What can hang from each mark:
biso: zofo
natu: lepu mezil
mezil: meragog natu puno
meragog: mezil roranik
puno: mezil vugafu
rinup: roranik
zofo: biso roranik
roranik: meragog rinup zofo

Each row was made from one small tree. Brackets hold a mark, then the marks that hang from it, in alphabetical order. Every link used is in the known rows. Write each row's tree.
Known rows:
[zofo biso [roranik meragog rinup]]: [-53.7  16.9  33.2  48.4   5.9   9.5   4.5  -2.9 -14.8  -0.5  17.1 -18.8
  34.1  14.2  16.1 -30.8   6.2   2.6  -3.1   9.8  -2.5   7.8 -15.6  -3.1
  -8.0   4.0  -9.1 -15.9]
[zofo biso [roranik [meragog mezil] rinup]]: [-51.4  12.7  32.5  48.4  11.1   6.9   6.9  -1.3 -17.9   7.0  37.5 -25.4
  26.6  12.7  16.8 -22.9   1.4  10.5 -15.0   3.0   3.5  22.2 -14.4   6.7
  -8.2   7.9  10.7   0.9]
[puno [mezil natu] vugafu]: [ 30.7  11.0  34.8 -17.5 -12.4  -7.0  33.7   3.8  -2.6  -3.1   5.7  -7.2
  -4.8  27.0  11.1 -22.6  11.3 -22.6 -52.8  28.3  21.8  19.4  -9.7  19.9
  -0.7 -24.0 -30.4  31.0]
[biso [zofo [roranik meragog]]]: [-31.7  -8.0  41.9  54.3   2.8  16.1  -0.5  -2.1 -19.2  10.3  12.1  -9.0
  26.1   6.6  10.6 -29.0   1.9   3.5   5.6   5.0 -20.4  -7.2 -14.8  -6.8
  -4.1   9.7  -2.4 -22.1]
[rinup [roranik [meragog [mezil natu]] [zofo biso]]]: [-30.6 -31.5  22.7  42.6 -10.7   7.7  32.5 -11.2 -22.2 -10.7  45.8 -26.1
  22.8  11.8  17.1  -3.9 -13.3  29.3  -6.7   4.8 -38.7   0.2  -5.5   7.6
  14.5  27.2  45.5  28.8]
[rinup [roranik meragog]]: [-18.3 -12.2  25.3  58.5  -7.7  15.8  13.1  -4.9 -47.7  -1.9  24.0  -2.9
  32.4  -8.4   6.4 -28.9  23.4  -8.4  -9.7  30.6 -32.2  -6.8 -21.5  -0.9
  12.2  16.4  -5.4  -7.0]
[roranik rinup zofo]: [ -7.6  13.7  24.2  28.8 -21.0   7.5   8.0  -5.5 -36.6   4.6  22.8  -9.8
   7.4   2.5  12.7 -22.7  15.8 -15.1   3.0   8.0 -13.9  -0.5 -11.6   7.7
  17.0  19.0  -1.7  -8.1]
[roranik meragog rinup]: [-24.7  13.5  26.2  54.1  -6.8  15.6   2.1  -0.2 -39.5  -0.7  14.9  -4.2
  11.6 -12.2   7.0 -30.8  23.8 -13.4  -6.9  23.0 -13.5   7.3 -24.0   1.0
   1.3  -3.3 -14.8 -18.8]
[biso [zofo [roranik [meragog [mezil natu]] rinup]]]: [-48.5   3.5  24.1  40.6  -3.0  15.6   9.3  -2.5   0.1  14.0  42.7 -27.7
  -3.0  12.5  12.5 -11.7 -10.9  16.6   5.1  -4.5  -1.2  24.5  -8.2   7.9
  -3.7  -8.9  27.1   8.4]
[zofo roranik]: [  4.3   5.1  40.0  21.2  -5.7   3.7   4.9  -4.4 -14.7  24.5  16.2  -6.6
  19.8   7.9  14.7 -33.0   5.0 -20.4 -24.6  19.9  -7.2  -5.1 -17.0  -1.6
   1.5  14.0 -26.1 -10.6]
[mezil meragog [puno vugafu]]: [ 61.2  11.5  26.2 -29.3 -22.2 -16.4  15.7   0.9  -9.3  -1.0   5.9 -11.5
   1.0   6.7  12.9 -21.5 -14.8 -14.7 -52.3  27.9  13.5  -0.2  -4.3   5.5
  -5.8 -15.8 -23.7  17.0]
[rinup [roranik meragog zofo]]: [-23.8 -16.2  24.6  61.4 -15.1  16.4  17.2  -8.1 -53.4 -13.3  29.1  -7.5
  37.2  -5.2   7.9 -21.0  16.5   7.3   7.4  19.1 -38.2 -15.5 -14.6  -2.2
  19.9  25.0  17.2  -3.2]
[puno [mezil meragog] vugafu]: [ 58.0  15.8  37.7 -36.8  -6.0 -16.1  32.9   5.9 -11.0   5.2   9.4  -6.3
  -2.8  26.1  12.0 -26.8  10.8 -25.4 -64.7  32.4  23.0  10.0  -6.2  17.3
  -0.6 -25.3 -44.3  27.0]
[mezil puno]: [ 26.9  -0.5  28.2  18.2 -18.8  -3.8   3.4  -3.7 -23.1  12.4   4.5  -5.1
  26.0  -8.0  14.4 -22.7  -7.0 -12.8 -27.3  22.4 -11.6  -1.3 -15.5   1.5
   0.6  23.8 -17.9  -3.1]
[puno [mezil [natu lepu]] vugafu]: [ 41.8   1.7  34.1 -30.1 -31.8  -6.7  33.3  -4.4   3.8  14.7  18.3  -8.8
 -14.9  31.9  14.2 -17.5   1.8 -16.9 -49.0  27.2  18.4  22.7  -7.4  19.7
  -1.4 -34.8 -30.8  29.0]
[rinup roranik]: [  5.8  -6.1  25.1  32.8 -15.4   6.2  17.5  -7.9 -38.8  18.1  26.6  -4.6
  23.9   2.2  11.0 -30.2  18.1 -26.8 -14.1  26.9 -24.4  -5.5 -18.0   5.7
  18.6  27.4 -16.2  -1.2]
[mezil meragog [natu lepu] [puno vugafu]]: [ 71.5  -5.4  20.6 -60.7 -50.7 -15.6  23.6 -10.1  21.5  15.6  19.0 -19.2
 -28.5  17.1  18.4  -8.5 -41.2  -1.6 -52.5  29.0   9.7   2.2   2.3   6.4
  -8.2 -36.9 -20.7  29.0]
[natu lepu [mezil meragog]]: [ 68.5 -25.8  24.5 -34.7 -45.2  -6.7  19.7 -16.0   1.9  64.8  20.4 -12.6
 -31.1   9.1  19.4 -19.9 -32.2 -18.3 -36.4  26.5 -31.6 -20.0  -7.8   6.0
   0.8 -19.1 -42.5   5.3]
[puno [mezil meragog [natu lepu]] vugafu]: [ 70.6   0.3  30.7 -67.5 -34.7 -15.4  42.4  -4.3  20.4  22.9  22.1 -14.3
 -31.9  36.0  17.5 -14.3 -13.7 -15.2 -65.3  33.7  20.0  10.6  -0.9  19.4
  -2.1 -48.6 -39.8  39.1]
[biso [zofo [roranik [meragog mezil] rinup]]]: [-48.8   9.7  30.0  55.1   7.0  15.1   0.1   0.5 -23.7  17.3  40.5 -22.5
  16.4   7.3  10.8 -20.0   6.0   9.7  10.6  -6.2  -0.2  23.2 -12.0   9.0
  -2.2   0.6  22.1  -5.1]
[biso [zofo roranik]]: [ -6.5  -2.3  41.3  28.2  -4.8   8.6   3.1  -4.7 -10.4  30.6  15.6 -10.6
  16.5  15.1  15.7 -28.7  -1.6 -14.3   1.7   1.9 -13.9  -6.8 -11.0  -0.1
   3.1  22.6 -11.3 -15.0]
[meragog [mezil natu] [roranik zofo]]: [  7.1 -15.3  33.6 -10.7 -35.2   0.5  13.7  -3.5 -15.7   7.5  25.8 -14.2
 -26.5   0.1  12.7 -10.0 -20.9 -14.7  -9.9   3.2 -22.7   8.0 -13.8  15.2
  12.2  24.2   0.9  16.8]
[mezil [meragog roranik] [natu lepu] [puno vugafu]]: [ 57.4  -0.1  26.7 -83.5 -66.4 -15.8  15.0  -7.3  20.0  10.0  11.7 -18.8
 -43.1  16.8  14.2 -12.3 -46.9 -16.2 -36.3  26.2   7.9  13.3  -2.5  10.0
 -10.6 -35.6 -39.9  22.9]
[meragog mezil]: [ 25.2 -10.1  34.9  25.7  -3.6   0.3   9.1   0.3 -31.6  28.8  27.5  -4.7
   1.9  -5.8  13.5 -22.8   9.0 -22.5 -37.1  16.0 -13.7   6.2 -20.4  10.9
   7.3  21.1  -9.0   5.7]

Which tree is each row?
[ 65.1  -4.6  22.4 -72.3 -70.4 -20.2  10.2 -10.5   3.0  29.7   6.3 -19.9
 -36.0  14.7  13.0 -17.4 -50.8 -21.1 -32.9  23.5  -3.7   9.0  -0.4  13.9
 -12.8 -38.9 -48.5  19.1] -> [natu lepu [mezil [meragog roranik] [puno vugafu]]]
[ 14.9  22.6  17.8 -33.4 -46.5  -9.7   5.0  -4.1 -14.7  -2.0  15.3 -21.6
  -1.6   0.7  13.5 -14.3 -28.0 -11.5   2.6  10.6  -8.6   5.9  -4.1  10.0
   7.9  14.2 -17.4   2.7] -> [mezil [meragog [roranik rinup zofo]] puno]
[ -2.3  12.1  30.0 -29.7 -33.1  -6.9  13.3  -4.3 -11.3   3.0  16.1 -22.1
  -9.2  18.7  18.6 -21.9 -20.5 -18.3   2.1   1.9 -16.6  -0.7  -7.4   9.8
  10.5  22.5 -25.2  -3.1] -> [mezil [meragog [roranik rinup [zofo biso]]]]
[-14.5 -15.4  25.6  60.4  -0.9  12.5  15.3  -3.0 -50.8   5.3  43.6  -9.2
  30.3 -10.7   8.0 -21.2  18.9  -0.8 -19.8  23.6 -25.3   8.6 -20.4   6.6
  11.4  16.5  14.4   9.5] -> [rinup [roranik [meragog mezil]]]
[-15.4 -27.1  34.9  23.2 -18.0  14.1  11.3 -11.0   9.1  34.9  44.6 -23.3
 -10.8  14.7  16.7  -6.6 -27.3  21.4  -3.6  -2.0 -17.3  10.2  -8.3   2.5
  -5.9  -9.1  23.0   7.2] -> [biso [zofo [roranik [meragog [mezil [natu lepu]]]]]]
[-20.4   7.6  15.1  49.5 -16.0   5.5   3.1  -2.8 -42.0 -11.8  36.2 -21.3
  30.6 -12.6  11.2  -4.5  -5.3  26.6  -1.7   3.1  -7.5  20.4  -9.4   7.7
   4.3  10.6  39.6   9.7] -> [roranik [meragog [mezil puno]] rinup zofo]
[-42.7   2.4  29.0  54.5  -8.3  11.6  10.0  -4.5 -34.6 -17.8  15.1 -15.8
  25.8   4.4  15.3 -20.8   8.6  12.6  11.2   1.5 -23.0  -2.1 -12.7   0.4
   6.8  22.0  11.0 -13.1] -> [roranik meragog rinup [zofo biso]]
[-10.7  18.4  30.5   6.8 -20.7   2.9  -1.2   1.9 -35.3  19.0  29.3 -11.7
 -17.1  -4.6   9.0 -26.1   8.1 -36.0  -8.8   9.0  -3.7  32.7 -23.3  22.1
   6.0  12.1 -25.6  -0.6] -> [meragog mezil [roranik rinup]]
[ 46.7  -9.2  23.7 -23.2 -41.9 -10.5  16.4  -7.5   2.8  17.5  33.4 -19.7
 -20.3  12.3  16.1  -2.3 -27.8   2.7 -46.4  16.7  13.4  27.1  -3.1  16.2
  -8.7 -25.7   7.9  36.4] -> [meragog [mezil [natu lepu] [puno vugafu]]]
[-10.4  -9.8  43.9   6.2 -26.9  -0.3   6.7  -4.9 -25.0  -1.7   1.8  -9.5
   9.3  11.0  17.3 -25.7 -11.4 -19.5   7.0   0.4 -31.2  -7.4 -14.8   5.4
  10.1  42.3 -19.7 -11.8] -> [meragog [roranik [zofo biso]]]
[ 59.1   9.8  32.4 -54.9 -15.1 -15.6  42.7   3.2  13.4   2.4  10.7 -11.9
 -18.7  30.9  13.7 -19.4  -5.0 -19.3 -67.8  34.4  24.8   8.9  -3.5  18.2
  -1.7 -37.6 -39.0  40.0] -> [puno [mezil meragog natu] vugafu]
[ 32.5  -3.4  29.2 -43.9 -56.1 -11.2   7.5  -5.0  -0.2  10.0  26.5 -19.7
 -34.9  10.6  12.3  -7.0 -35.7 -11.7 -30.4  13.9  10.1  38.5  -7.5  20.3
  -9.5 -20.9 -11.7  30.4] -> [meragog [mezil [natu lepu] [puno vugafu]] roranik]
[ 51.9 -25.3  28.1 -52.1 -66.4  -6.3  16.1 -17.0  -6.2  45.1  17.9 -17.3
 -39.3  11.2  17.3 -14.5 -45.3 -17.2  -4.9  11.9 -40.7 -17.9  -4.2   9.7
   8.8  -4.2 -36.8   3.4] -> [natu lepu [mezil [meragog [roranik zofo]]]]
[ 22.0   7.0  28.3 -32.7 -37.5 -11.7   8.4   2.6  -7.0  -6.4  13.2 -17.8
 -23.5   5.2   8.9 -12.3 -27.4 -16.4 -37.0  14.4  14.3  37.6  -9.1  19.7
  -8.8 -14.2 -11.6  31.8] -> [meragog [mezil natu [puno vugafu]] roranik]
[ -5.6 -33.8  17.9  31.9 -36.9  12.4  27.6 -17.1 -25.0  10.6  62.4 -21.2
   1.7   5.5  13.3   0.9 -12.0  26.5  -2.9  12.6 -38.6   1.3  -7.1   7.7
  17.9   5.4  42.3  25.6] -> [rinup [roranik [meragog [mezil [natu lepu]]] zofo]]
[ 30.7  -4.0  36.5 -31.1 -35.2  -3.3  10.2  -2.7 -18.4   8.7  10.5  -7.8
 -16.3   1.4  13.0 -23.4 -16.6 -24.8 -11.0  14.6 -27.7 -16.9 -13.1   4.1
  12.4  20.4 -32.6  -3.5] -> [mezil [meragog [roranik zofo]]]
[-53.6  15.0  30.8  56.1  -0.1  19.8  -2.3  -1.7 -20.6   8.5  23.4 -15.7
  22.2   8.9  10.2 -28.3   9.0   3.4  21.6   0.9  -7.0   8.4 -13.5  -0.9
  -2.2   0.8   2.3 -21.8] -> [biso [zofo [roranik meragog rinup]]]
[ 50.0  -7.3  20.6 -48.9 -50.1 -15.9   7.7  -7.6  -0.5  29.9  -2.6 -17.3
 -15.2  -1.1  14.0 -20.1 -50.2 -21.9 -25.3  24.1 -22.2  -3.2  -7.5   8.8
  -7.1  -1.5 -50.3   8.6] -> [natu [mezil [meragog roranik] puno]]
[-25.1   2.7  22.3  19.2 -21.7  11.1  11.8  -9.7   4.2  27.8  54.7 -25.6
 -13.6   9.0  15.1 -10.0 -12.7  13.7 -15.6  11.5   2.8  24.6 -12.5   8.7
  -7.6 -27.9  12.1  12.4] -> [zofo [roranik [meragog [mezil [natu lepu]]] rinup]]
[-27.8   3.9  24.6  57.4  -5.9  12.0   6.1  -1.8 -47.3  -6.5  40.5 -14.3
  11.8  -9.1   8.7 -13.1  14.0  11.2  -1.8   3.3 -14.3  11.8 -15.2   9.2
   9.0   5.6  28.4   1.9] -> [roranik [meragog mezil] rinup zofo]
[-49.5   7.1  26.5  29.7   3.0   6.4  16.2  -3.0   7.5   6.9  37.7 -31.6
   9.4  18.3  17.9 -14.4 -14.7  15.4 -18.9   4.4   3.3  22.4 -11.4   6.5
  -9.2  -3.5  15.9  14.3] -> [zofo biso [roranik [meragog [mezil natu]] rinup]]
[-33.0  12.4  33.9   6.9 -31.1   2.1   4.4  -3.9 -28.0  -5.9  11.4 -16.5
   4.1  13.1  15.7 -26.0  -2.3 -20.6  20.7  -3.7 -18.7   8.9 -12.8  12.7
  11.6  32.9 -15.0 -12.7] -> [meragog [roranik rinup [zofo biso]]]
[ 15.0  21.6  22.2 -59.3 -40.2  -9.2  33.6  -2.0   8.0   1.0  19.9 -22.7
 -25.1  25.0  14.4 -12.4 -17.9 -16.9 -14.1  16.9   3.2  16.9  -4.5  24.1
  13.3  -6.6 -31.5  25.0] -> [puno [mezil [meragog [roranik rinup zofo]] natu]]
[ 19.0 -10.8  39.4 -30.5 -30.0  -8.5  15.1  -5.0  -8.5   4.2   6.7 -14.5
  -7.2  15.7  20.1 -22.1 -28.5 -17.1 -10.7   6.0 -29.3 -17.0  -8.9   3.7
   9.6  34.0 -29.1  -2.4] -> [mezil [meragog [roranik [zofo biso]]]]
[ 43.1 -20.4  20.7 -12.7 -40.3  -6.9  15.6 -12.5   4.3  36.4  34.7 -19.5
  -9.4   2.0  20.3  -1.0 -36.1   5.4 -35.5  16.0  -9.1  14.6  -9.1  11.0
  -1.6   2.2   5.9  24.3] -> [meragog [mezil [natu lepu] puno]]
[ 30.0  -1.8  17.7 -48.8 -69.9  -4.3  13.3 -16.9  -7.8  42.3  29.4 -23.7
 -43.5  15.3  16.4 -14.3 -37.5 -18.9   9.0   8.8 -27.9  -3.1  -2.8  16.0
   9.2 -17.3 -32.2   3.1] -> [natu lepu [mezil [meragog [roranik rinup zofo]]]]
[  6.9  -9.9  27.4  45.0  -3.5   1.5   1.3   0.2 -35.2   2.2  20.5 -10.1
  31.1 -20.2  10.4 -14.2  -6.6  12.3 -31.0  18.2 -13.6  11.9 -18.5   2.9
  -6.6  11.4  10.2   6.6] -> [roranik [meragog [mezil puno]]]
[  7.5  10.8  20.3 -46.1 -47.6  -1.8  18.2  -4.9   3.9   3.6  21.3 -21.4
 -40.5  10.2  13.7 -15.1 -25.5 -19.6  -3.3  12.7 -14.8   0.8  -6.8  11.5
  12.8   0.3 -23.7   9.1] -> [mezil [meragog [roranik rinup zofo]] natu]
[-10.0 -15.5  27.7  33.4 -16.8   2.3  23.9 -12.4 -33.2   0.4  26.9 -14.8
  39.9  19.1  19.2 -21.1   3.2  -2.4   3.3   6.1 -35.8 -14.4  -6.4   4.0
  22.6  51.0  12.1   4.5] -> [rinup [roranik [zofo biso]]]
[-31.4   7.6  24.4  57.2 -13.5  16.2   4.5  -2.4 -45.8 -12.2  20.0  -8.0
  16.9  -8.6   8.5 -21.9  18.6   3.5   9.4  10.4 -20.8  -2.0 -16.6  -0.2
   9.7   6.9   7.7 -14.6] -> [roranik meragog rinup zofo]
[ 26.4 -21.5  31.8 -38.4 -42.2 -11.7  19.1 -11.2  -2.2  22.4   2.0 -22.3
 -18.6  19.7  20.3 -18.7 -46.6 -13.6  -9.6   4.3 -40.1 -19.6  -3.1   8.5
   3.9  19.5 -33.1   6.9] -> [natu [mezil [meragog [roranik [zofo biso]]]]]
[ 45.8  15.7  36.0 -73.1 -29.1 -16.5  33.0   6.1  10.4  -3.4   3.4 -12.1
 -32.8  26.8  10.2 -23.8 -13.3 -32.9 -53.4  31.7  20.9  21.3  -8.1  23.1
  -4.8 -32.0 -57.9  35.5] -> [puno [mezil [meragog roranik] natu] vugafu]
[ 14.3  16.0  21.2 -48.7 -39.6  -2.1  15.1  -1.9   8.3  14.3  14.0 -16.9
 -46.7   6.8  12.1 -23.8 -19.2 -34.3 -18.8  24.0  -6.9   7.6 -14.6  12.7
   4.4  -8.2 -47.9   4.6] -> [mezil [meragog [roranik rinup]] natu]
[ 66.9 -12.3  29.2 -56.8 -32.8 -11.2  39.1 -10.4  23.9  40.3  24.0 -13.4
 -21.0  24.4  21.0 -12.0 -22.2 -12.5 -52.5  34.1  -1.9  -3.0  -7.8  14.1
   3.8 -19.0 -42.0  26.7] -> [puno [mezil meragog [natu lepu]]]
[ 17.7   1.5  32.2  -1.5 -27.1  -7.4  -2.9   0.1 -27.9  12.5  15.0 -10.9
   7.7 -11.3  11.3 -17.9 -17.4 -21.1 -20.7  12.4  -8.9  23.5 -19.4  13.3
  -1.2  27.6 -17.0   6.6] -> [meragog [mezil puno] roranik]
[ 23.1  11.0  18.7 -40.5 -44.2  -4.9  10.6  -5.8  -8.1  35.8  10.5 -17.3
 -35.7   5.5  11.1 -28.9 -23.0 -39.3 -14.9  21.6 -19.0   4.4 -12.2  15.6
   1.3 -15.6 -56.9   2.0] -> [natu [mezil [meragog [roranik rinup]]]]
[-26.6   2.5  27.2 -10.0 -32.6  -1.5  16.3  -5.3  -6.0  -0.6  30.6 -28.3
 -21.3  19.1  18.5  -9.1 -24.7  -6.9   3.9  -9.3 -11.5  24.3  -8.0  20.8
   9.6  23.9   8.4  17.6] -> [meragog [mezil natu] [roranik rinup [zofo biso]]]
[-30.5  22.2  33.0  21.7  -3.1   2.3   8.9  -6.0  -5.7  17.8  20.0 -20.2
  23.0  23.7  20.4 -31.4   2.7 -15.2  -8.7   6.4   3.5   9.1 -11.7   5.1
  -0.6  17.5 -18.3  -8.8] -> [zofo biso [roranik rinup]]
[ 45.8  16.2  32.9 -52.1 -37.4 -18.2   6.3   3.7 -12.7  -6.1  -0.6 -11.3
 -13.0   5.8   9.0 -25.7 -22.9 -27.0 -39.5  25.8  11.4  11.9  -8.0   8.8
  -7.1 -11.3 -43.6  11.9] -> [mezil [meragog roranik] [puno vugafu]]
[-43.8  14.9  21.8  48.0  -1.6   8.3  -3.5  -1.3 -18.2   9.0  37.0 -29.4
  34.2   4.7  12.8 -11.0 -13.9  25.9  12.8  -6.9   6.2  32.1  -6.1   7.4
  -8.6   2.9  33.4   2.3] -> [biso [zofo [roranik [meragog [mezil puno]] rinup]]]
[ -5.0 -19.3  34.1  18.4 -18.1  10.1  14.3 -10.7   4.2  29.9  45.0 -19.5
  -9.6   6.2  16.0 -10.0 -20.5  14.6 -28.9  16.1  -9.7   9.2 -13.8   1.7
  -7.9 -16.0   7.4  11.7] -> [zofo [roranik [meragog [mezil [natu lepu]]]]]
[ -5.9 -18.0  35.6  56.6  -2.6  10.4   9.4  -1.5 -46.6  -3.4  31.1  -7.5
  14.9 -13.2  10.0 -13.3   6.4  10.8 -15.5   7.1 -27.4  -3.3 -16.5   2.7
   8.1  19.8  24.8   3.6] -> [roranik [meragog mezil] zofo]
[ 42.5  -1.5  23.4 -57.3 -45.0 -12.0  13.4  -2.8  15.4   9.3   0.4 -16.6
 -20.5  -1.1  15.0 -15.7 -47.2 -19.0 -31.0  27.2 -12.5   0.7 -11.0   5.0
  -3.5   1.1 -41.8  12.2] -> [mezil [meragog roranik] natu puno]
[ 79.1 -10.4  18.6 -53.0 -54.6 -18.7  18.9 -14.3   4.4  37.0  14.5 -20.0
 -22.8  16.4  16.2 -12.3 -43.3  -5.4 -47.1  25.8  -0.2  -0.5   4.4   9.7
 -10.5 -41.6 -29.1  24.6] -> [natu lepu [mezil meragog [puno vugafu]]]
